Each row was made from one small tree. The marks that hang from a mark follow it in brackets, in the order of their numbers. Every link used is in the known rows. Write each row's tree.
Known rows:
q959(q90(q311 q365(q219 q829) q834)): [ 24.3 -27.6  10.9  -8.9  -5.3   5.3 -46.4 -19.1 -14.5  -2.6  -9.8 -16.3
  12.4   4.7  10.6  22.0  -7.1 -14.4  15.2  -4.0   1.8  21.7   2.7 -31.8
 -37.2  -1.6  49.2   2.1  10.7 -35.3 -13.4   2.8   0.1   5.9  14.5]
q90(q311(q829) q959(q834)): [ 17.5   8.2  -9.8  -4.2 -10.3   0.1  -5.0  -6.4 -31.2  11.1 -20.1  10.3
   3.2   8.1  -0.1  27.4 -13.3 -12.0  13.2 -15.0  -5.4  12.4  -1.9 -29.6
 -28.0  -5.5   2.1  15.9  32.7   7.1  -9.2   6.9 -14.3   0.4  43.7]
q90(q311): [  4.9   5.5   5.8  -1.2  -9.3  23.6   1.8   5.3 -11.8  -1.8  -7.3  -3.0
  -6.1   6.5  -7.6  14.2  -6.7   0.1  -8.8  -1.9   3.7  16.9   3.4 -11.5
 -11.3  -9.1   3.8  -1.7  10.0 -10.0  -6.8   7.3   0.2   8.1  25.8]
q311(q829(q365(q90(q959(q834)) q219))): [ 28.0 -23.8 -14.8  -4.5  10.8 -18.0 -22.6  -3.4  -8.2   6.9 -36.8   1.5
  34.9 -19.2  16.6  25.1   5.2 -13.7  44.5 -14.7  16.1  -2.7 -10.7 -43.6
 -37.4   5.4  22.8  16.7  20.2  -3.6   8.3 -13.4   7.2  -7.7  36.6]
q834(q90): [ 16.4  -4.3 -22.9  -3.4 -17.4   0.7 -12.5  -3.5 -13.0   4.2 -27.9  -3.7
  -6.7 -15.6  -5.0  13.0   7.9  -8.3  -7.8  -5.6  -8.4  -5.7  -6.3  -0.3
  -7.4 -15.6  18.3   4.8   1.4 -11.7   5.6  -9.8   9.8  -5.2   0.5]
q959(q90(q311)): [ 20.0  14.0  12.6  -9.1 -20.8  10.4 -17.1   0.7 -16.0   4.3  -4.5  -5.7
 -20.5  -1.7  -2.5  19.3  -5.6   3.2 -12.5 -11.0   6.8  11.4  -4.4 -13.9
 -20.3   1.0  15.1   4.4   7.3 -12.1  -9.8  13.5   3.3   4.3   9.6]
q959(q90): [ 22.2   5.6   0.7  -8.0 -14.6  -4.3 -18.6   3.8 -17.9  -1.1 -12.7  -4.6
 -12.7 -16.9  -7.3  17.4   3.3   1.3 -11.2  -8.4   7.1  -7.5 -19.3  -4.0
 -17.7   3.9  14.2   3.2   5.6  -7.8  -3.2   9.5   2.9  -1.5  -5.2]
q599(q829): [ 24.2   3.2  -3.8 -13.9  -2.8  12.7   2.6   3.3 -13.4 -15.5 -21.4   3.3
   5.9 -21.8 -20.0  -3.3   3.1   1.2 -10.5  -1.3  11.8  -7.1 -10.5  -0.5
  -3.8 -11.3  12.8 -11.4  12.7 -21.4 -12.8  -4.0  -7.3  -5.4  13.5]
q365(q219): [ -4.1 -20.3  -0.8  -7.6  15.5  13.5  -8.5   8.1  -1.4  -8.7 -31.7 -14.0
  13.7 -17.6 -11.4  11.8   4.8  -0.6   5.8   4.9   6.5  -1.4  -3.2  -3.9
 -22.8   4.4  17.8  -8.1  15.0  -4.5   8.7  -9.3   5.8   8.0  19.5]
q829(q365(q90(q834) q219)): [ 15.0 -38.1  -3.3  -2.1  18.5  -0.8 -35.1  -1.3   5.5 -12.2 -15.3  -0.4
  35.7 -11.7  19.3  25.7  10.8  -8.4  39.4  -6.1  17.2  13.9  -9.0 -36.3
 -32.7  -0.5  23.5   0.1  -5.1 -21.9  14.7 -22.2  16.2  -7.0  24.6]
q599(q829(q365(q90(q311 q834 q959) q219))): [ 21.5 -18.2   5.1 -16.1   9.6  12.1 -24.9 -12.6   2.5  -8.2 -15.5   8.8
  41.2  -7.4   7.7  14.0  -3.1 -12.1  31.3 -16.7  16.1  25.7   4.8 -52.3
 -34.9  -9.4  27.9  -7.4   7.9 -40.3  -6.3 -21.6   2.1  -8.8  46.3]
q959(q834(q90(q311 q365(q219 q829)))): [ 29.9 -14.2  -5.7 -16.7  -8.3  -7.8 -30.0 -20.4 -20.2  13.8 -32.1  -4.3
   5.7  -9.5  19.5  23.7  -3.8 -11.1  13.3  -3.7  -8.6  23.5  16.0 -31.5
 -16.4  -7.9  45.6   5.6  14.8 -24.7   1.1 -12.9  10.7   1.1  19.9]
q365(q90): [ 11.5 -10.3  -2.9  -7.2 -14.6  -6.2 -11.7  11.4 -13.0  -2.2 -11.9  -2.7
   8.9 -15.3   1.6  28.7  10.5  -2.9   2.7  -4.2   8.7  -5.6 -17.9  -9.4
 -13.8  -5.6  19.2  -0.8  -1.0 -11.3  10.1  -1.7  10.8  -1.6   2.4]
q959(q90(q311 q365(q219)) q834): [ 27.0   4.0  10.8 -20.5  -2.9  -5.0 -42.0 -19.0 -23.2   9.0 -20.6  -1.9
   2.6  -3.2  15.0  26.4  -5.7   1.7  12.8 -17.7   8.2  30.7   1.1 -29.6
 -28.4   8.4  25.7   5.0  21.9 -10.9  -7.9   0.0   8.0   7.4  21.6]
q959(q90 q834): [ 34.3  16.9   5.6 -17.6 -11.8 -25.7 -28.3  -1.8 -32.1   0.9  -9.9   7.9
 -17.4 -21.7   7.0  29.2   3.3   9.0  -2.9 -10.4   3.3   1.0 -21.0  -9.7
 -16.6   9.1  12.1   6.1  11.1   4.3   2.5   2.0   2.6  -6.6  -5.4]
q90(q365 q959): [ -7.1 -16.0 -21.7   4.3 -10.1  -2.1  -6.0 -16.4 -17.9   4.7 -15.2  -1.7
  45.2   7.8 -19.1  11.0  -2.4 -24.7   9.9 -20.6 -13.1   6.9 -16.3 -28.7
 -25.4  -9.7   6.7   5.1  19.6 -20.3  -4.8  -6.0  -5.9   5.4  24.7]
q311(q829(q365(q90))): [ 36.4 -21.7 -17.4   9.5  -2.0  -4.2 -12.8   5.9  -5.5  -2.7 -21.5  -1.9
  19.4 -13.3  12.1  16.4  10.1 -10.2  21.7  -9.6  22.4 -10.2 -20.1 -22.9
 -19.8 -10.3  16.2  19.9   5.2 -13.7   2.3   0.5   8.3 -10.4  20.3]
q834(q959(q90)): [ 21.9   2.9 -15.1  -9.4 -23.8  -4.2  -5.9  -2.2 -24.3   3.8  -0.5  -7.4
  -6.5 -30.3  -9.6  10.3   2.6   1.5 -14.9  -9.3   3.9 -24.0 -11.4 -10.5
  -0.8  -6.4  18.5  -2.0   9.4 -22.9  -9.7 -16.2   6.9   9.8   0.5]

Write each row's tree:
[  0.6 -34.2   0.8 -18.6  -8.7 -16.5 -11.9   8.4  -2.7   7.3 -28.1 -17.5
  34.2 -28.9  -2.7  34.7   1.3 -15.3  23.6   1.9  -1.2  -8.4  -2.0 -36.0
 -35.0   9.6  56.5  -4.1   9.4 -26.4  16.3  -8.9   9.2  -0.2  12.9]
q365(q90(q959) q219 q829)
[ 17.3  -1.7 -29.8   0.9 -26.1  10.6  -8.7 -12.6 -15.5  19.7 -35.7  -3.0
  -0.3   4.5  -7.0  15.0  -8.6 -23.0   3.0 -16.7 -13.7   2.6   5.2 -21.6
 -26.9 -20.4  17.6  20.1  17.6 -10.6  -9.1  -2.3  -0.7  -1.6  31.0]
q834(q90(q311(q829) q959))
[ 16.5   3.1 -28.8  -8.0 -32.1  16.3  -0.7 -14.5 -17.0  14.2 -12.7  -3.0
 -12.3 -12.0   0.2   8.5  -3.9  -8.1 -16.3  -9.9 -10.5  -3.9  14.8 -17.1
   7.3 -29.6  24.1  -2.0   3.9 -30.6  -9.7 -26.7  12.9  11.8  21.3]
q834(q90(q311) q959)
[ 21.4 -15.6 -24.5   8.9  -8.4  23.7 -11.8  -9.3 -29.4  -6.6   1.0  -0.6
  -1.5   8.0   1.5  10.9  -4.2 -13.1   8.1  -4.3   1.2  -5.4   1.5 -13.3
 -10.1 -30.4  11.3   4.4  15.1 -17.2 -24.2 -14.3 -12.1  13.0  39.1]
q90(q311(q829) q834(q959))
[ 31.3 -43.6 -27.0   4.2  10.7  -0.5 -25.2  -5.4  -5.1  -7.3 -20.8  -7.6
  31.6 -20.2  17.2  14.0  10.6 -15.2  38.3  -7.5  20.6 -18.1  -7.5 -29.7
 -22.2 -13.5  31.1   9.9   8.9 -23.2  -3.2 -29.4  10.2   1.9  33.7]
q311(q829(q365(q90(q834(q959)) q219)))
[ 49.2   5.4 -17.9  -3.3  -9.6  -5.9 -23.4 -14.3 -20.7  12.1 -27.6  12.6
 -11.6  -5.5  24.5  19.2  -0.8  -7.1  14.0 -11.9   1.4  17.2   3.6 -29.9
 -13.5 -13.8  13.4  22.0  13.6  -6.3  -2.4  -8.0   8.2 -12.0  27.8]
q959(q834(q90(q311(q829(q365)))))
[ 11.9 -35.7   8.9 -17.4  -3.2 -10.0 -15.0  14.3  -2.0  -1.0 -28.9 -21.5
  16.6 -32.6   6.5  32.0   8.4  -4.5  17.1  12.8   8.7 -10.1   1.2 -18.6
 -22.1   6.6  60.5  -7.0   1.9 -25.5  16.8  -4.7  15.2  -0.3   2.6]
q365(q90 q219 q829)
[ 22.2 -29.0 -32.7  13.1  -6.5  20.8 -19.8 -26.4 -32.7  -3.3  -1.7  -4.8
  23.8  22.3   6.6   5.8  -5.1 -23.1  15.9 -13.7  -0.9   2.8   1.0 -23.8
 -11.9 -36.7  17.4  10.0  20.8 -30.6 -31.7 -16.8 -11.8  18.4  42.7]
q90(q311(q829) q365 q834(q959))
[ 13.6 -14.3 -20.9  -4.1 -31.9  -1.5 -13.3 -24.9 -16.0  22.5 -17.8  -8.3
  20.6   9.1  -1.3  17.0 -10.4 -29.9   4.8 -15.3 -22.0  16.0  11.0 -40.7
 -21.7 -19.9  39.6  12.2  11.0 -40.0  -6.8  -4.2   3.6  -1.7  21.2]
q834(q90(q311 q365(q829) q959))
[ 14.3 -47.6  -6.1 -14.8  -4.8 -10.7 -25.3   0.7 -14.0  -5.0 -10.4 -15.2
  20.9 -32.7  12.2  32.0   8.3 -11.2  25.7   9.6   2.4 -17.9   1.2 -23.9
 -17.0  -7.3  63.8 -11.3   0.4 -37.9   7.0 -30.5   9.8   5.7   9.0]
q365(q90(q834(q959)) q219 q829)
[ 32.0 -27.6  -9.6 -15.5  11.4   3.1 -21.0  -9.1  -3.5 -15.6 -13.8   3.0
  35.4 -33.8   9.3   2.7   9.5  -5.4  24.0  -7.1  23.0  -4.8  -1.5 -37.4
  -8.2 -14.7  34.2 -13.3   2.7 -46.6  -7.3 -41.6   9.7  -3.5  30.3]
q599(q829(q365(q90(q834(q959)) q219)))
[ 19.1 -28.0 -26.7 -14.1 -21.6  12.5 -12.4 -26.5  -8.9  17.2 -24.2 -22.5
  17.1 -17.0   5.1   3.7  -5.4 -20.1   2.5  -2.7 -10.6   0.4  27.7 -34.4
  -2.7 -25.0  58.6  -0.3  12.5 -54.2 -11.8 -32.7  16.8  18.9  24.7]
q834(q90(q311 q365(q219 q829)) q959)
[ 32.1 -18.3   9.7 -15.5  13.2  18.2 -28.0  -6.5   2.7 -14.2 -14.1   5.6
  25.8 -10.4  15.6  10.9   1.0  -4.0  25.8 -10.3  25.4  23.3   9.2 -40.0
 -21.7 -10.9  28.7  -9.7   1.9 -38.3  -7.7 -18.2   6.7  -7.6  38.9]
q599(q829(q365(q90(q311 q834) q219)))
[ 24.6 -12.0   1.7 -13.5  22.3  19.0  -7.2  -0.5   8.2 -17.9 -29.7  -1.2
  27.0 -27.4  -7.0  -8.7   3.7  -1.1  12.5  -1.2  25.2   3.9  -0.9 -25.1
 -14.5  -2.5  17.4 -10.2  12.0 -30.5  -5.7 -17.4   4.7  -6.5  30.0]
q599(q829(q365(q219)))
[ 12.7 -10.1 -10.2 -13.1 -15.0  14.1 -17.1 -19.0 -15.6   8.2  -8.7 -16.9
  14.4 -11.6  -1.2   5.0  -5.1  -6.8  -2.8 -15.6   6.7   1.0   6.6 -27.7
 -12.6  -9.2  31.7  -2.7  18.7 -37.2 -20.7 -20.1  10.4  23.1  25.7]
q834(q959(q90(q311 q365(q219))))
[ 39.4   1.9 -15.4   1.1 -19.1   9.6  -8.6  -9.4 -17.2   8.3  -0.9  -6.4
  -5.6 -14.2   7.8   3.1  -4.6  -4.8  -0.8 -16.7  15.9 -10.5  -3.0 -31.8
  -7.1 -13.3  16.3  14.6  12.2 -30.6 -22.6  -8.8   6.9   9.5  29.0]
q834(q959(q90(q311(q829(q365)))))
[ 12.4 -10.8   6.6 -12.7   5.1  -7.9 -20.7  -7.6   1.3  11.4 -16.6   7.2
  32.0  -7.2  22.6  35.0  -4.3  -7.1  36.6 -19.4  11.1  32.5   6.5 -61.7
 -37.4   8.1  18.0   4.0  11.5 -15.4  13.0 -17.8  16.1  -1.8  46.9]
q829(q365(q90(q311 q959(q834)) q219))
[ 29.0   2.7   3.1 -14.5 -11.0   6.8  -3.5  -6.0  -2.5   0.6  -7.8  13.0
  29.5  -9.1   3.3   8.2  -5.0  -8.1  11.9 -20.2  17.2  17.4  -0.1 -49.3
 -19.9 -13.0  16.8  -0.7   6.7 -40.6  -9.4 -10.2   1.9 -10.5  37.1]
q599(q829(q365(q90(q311 q959))))
[ 30.7 -16.2   4.0 -17.7  12.1   6.3 -13.1   1.1   8.1 -12.8 -28.0   1.0
  32.2 -32.0   4.1   2.3   8.2  -0.3  18.7  -6.2  28.7   2.6  -2.3 -30.1
 -15.4  -2.8  31.9  -8.6   5.3 -35.4   0.9 -20.0  12.2  -9.4  25.8]
q599(q829(q365(q90 q219)))
[ 20.6 -25.3 -17.9  14.2   0.6  20.9 -28.7 -19.7 -26.1  -7.2 -11.3  -4.1
  22.9  33.7   5.2  12.9  -4.1 -24.1  21.0 -10.8   1.1  19.2  -5.0 -17.0
 -27.3 -27.2  11.9  14.9  18.1 -17.0 -23.8   5.4 -14.6   8.0  38.2]
q90(q311(q829) q365 q834)
[ 21.9 -25.0 -27.3  -2.2  -3.0  20.1 -25.7 -20.9  -6.5  10.3 -51.4 -19.6
  16.6   4.9   5.9   5.8  -2.4 -22.0  12.1 -11.8   1.6  11.0  13.7 -17.0
 -26.2 -20.6  36.4  16.1  18.0 -20.5 -11.3  -8.3   9.4   8.5  32.3]
q834(q90(q311(q829) q365(q219)))
[ 36.7 -16.2   2.4   2.3   9.0  14.0 -41.3 -10.2  -6.5  -3.5 -17.0  -6.4
  -2.1   4.7  14.6  16.3  -4.8  -8.9  24.1 -12.0  19.3  14.4  -2.5 -29.2
 -41.2  -1.8  22.3  14.7  11.0 -14.8 -12.2   2.7   1.6  -1.3  31.7]
q959(q90(q311(q829(q365(q219))) q834))
[ -6.0 -30.1  -0.7  -7.1  -5.4  13.9  -6.9 -16.7  -4.6  12.5 -21.2 -18.1
  42.9   8.5  -9.3  14.5 -15.5 -25.6  19.3  -6.4  -8.9  23.0  16.3 -47.8
 -36.0  -1.7  41.8   0.2  25.7 -37.8  -8.1  -0.9  -1.5  12.8  42.0]
q90(q311 q365(q219 q829) q959)
[  8.7 -19.6 -33.0 -10.2 -15.6  19.5 -14.7 -27.7 -10.2  16.1 -26.9 -16.0
  19.2  -8.4   3.3   1.5  -2.5 -17.1   0.5 -13.6  -8.1   6.5  23.4 -27.6
  -5.4 -27.3  38.9  -1.0  13.2 -41.2 -13.6 -38.7  18.4  20.8  31.9]
q834(q90(q311 q365(q219)) q959)
[  4.1 -28.2  -8.5   4.8 -15.0   4.9 -21.0 -23.3 -24.5   1.8   6.7  -1.5
  37.4  29.1  -1.7  23.7 -14.9 -32.0  21.2 -11.7 -20.1  27.4   2.2 -46.8
 -34.6 -17.2  28.2   4.6  16.3 -39.9 -14.9   0.5 -16.4   3.5  34.5]
q90(q311 q365(q829) q834 q959)
[ -4.9 -41.0  -2.7  -1.6   2.8  11.6 -26.8 -23.1 -13.0   1.1 -10.9 -10.2
  45.8  20.8  -0.3  21.4 -14.2 -32.3  34.0  -6.7 -14.1  30.1  12.3 -50.0
 -44.6  -8.8  41.1  -0.6  20.1 -36.9  -9.4  -8.6  -9.1  10.8  43.2]
q90(q311 q365(q219 q829) q834 q959)
[  6.2 -28.7   7.8  -8.4   2.3  19.5 -12.5  -8.9  -2.8   1.6 -21.2 -22.7
  25.6   3.6   1.0  11.0  -8.7 -12.9  10.3   4.9   4.0  22.5  15.8 -29.6
 -22.2  -4.0  44.2  -2.1  18.0 -34.9  -8.4   3.4   3.7  12.5  30.7]
q90(q311 q365(q219 q829))
[ 28.8 -13.3 -31.3   5.3 -19.6  14.4 -21.0 -20.9 -16.2  12.1 -34.4  -9.4
   6.9  13.1   5.1   5.7  -1.8 -22.4   4.3 -14.5  -2.3   9.3   5.1 -13.4
 -16.7 -29.2  26.7  20.8  13.7 -21.5 -15.3  -0.7   3.6   1.8  24.4]
q834(q90(q311(q829) q365))
[ 22.2 -15.3  -2.9 -15.8 -20.6   5.3 -15.9 -16.6 -16.1  10.7  -7.6 -22.1
  10.0 -18.8   2.3   8.3  -6.6  -9.9  -1.5  -6.2   3.2  -3.6   9.1 -33.1
 -10.7  -7.0  49.7  -2.1  17.1 -47.7 -19.9 -13.2   9.7  20.7  19.2]
q834(q959(q90(q311 q365(q219 q829))))
[ 22.1   2.0  -7.3 -10.2 -21.5 -15.0 -14.8  -2.7 -28.8  15.4 -16.1   7.9
   7.4   2.0  12.7  41.5  -6.1 -11.2  20.1 -17.8   1.8   9.6  -7.2 -36.1
 -29.5  -7.1  18.9  16.1  19.3   1.1  -2.0   4.0  -4.1  -1.3  33.4]
q365(q90(q311(q829) q959(q834)))
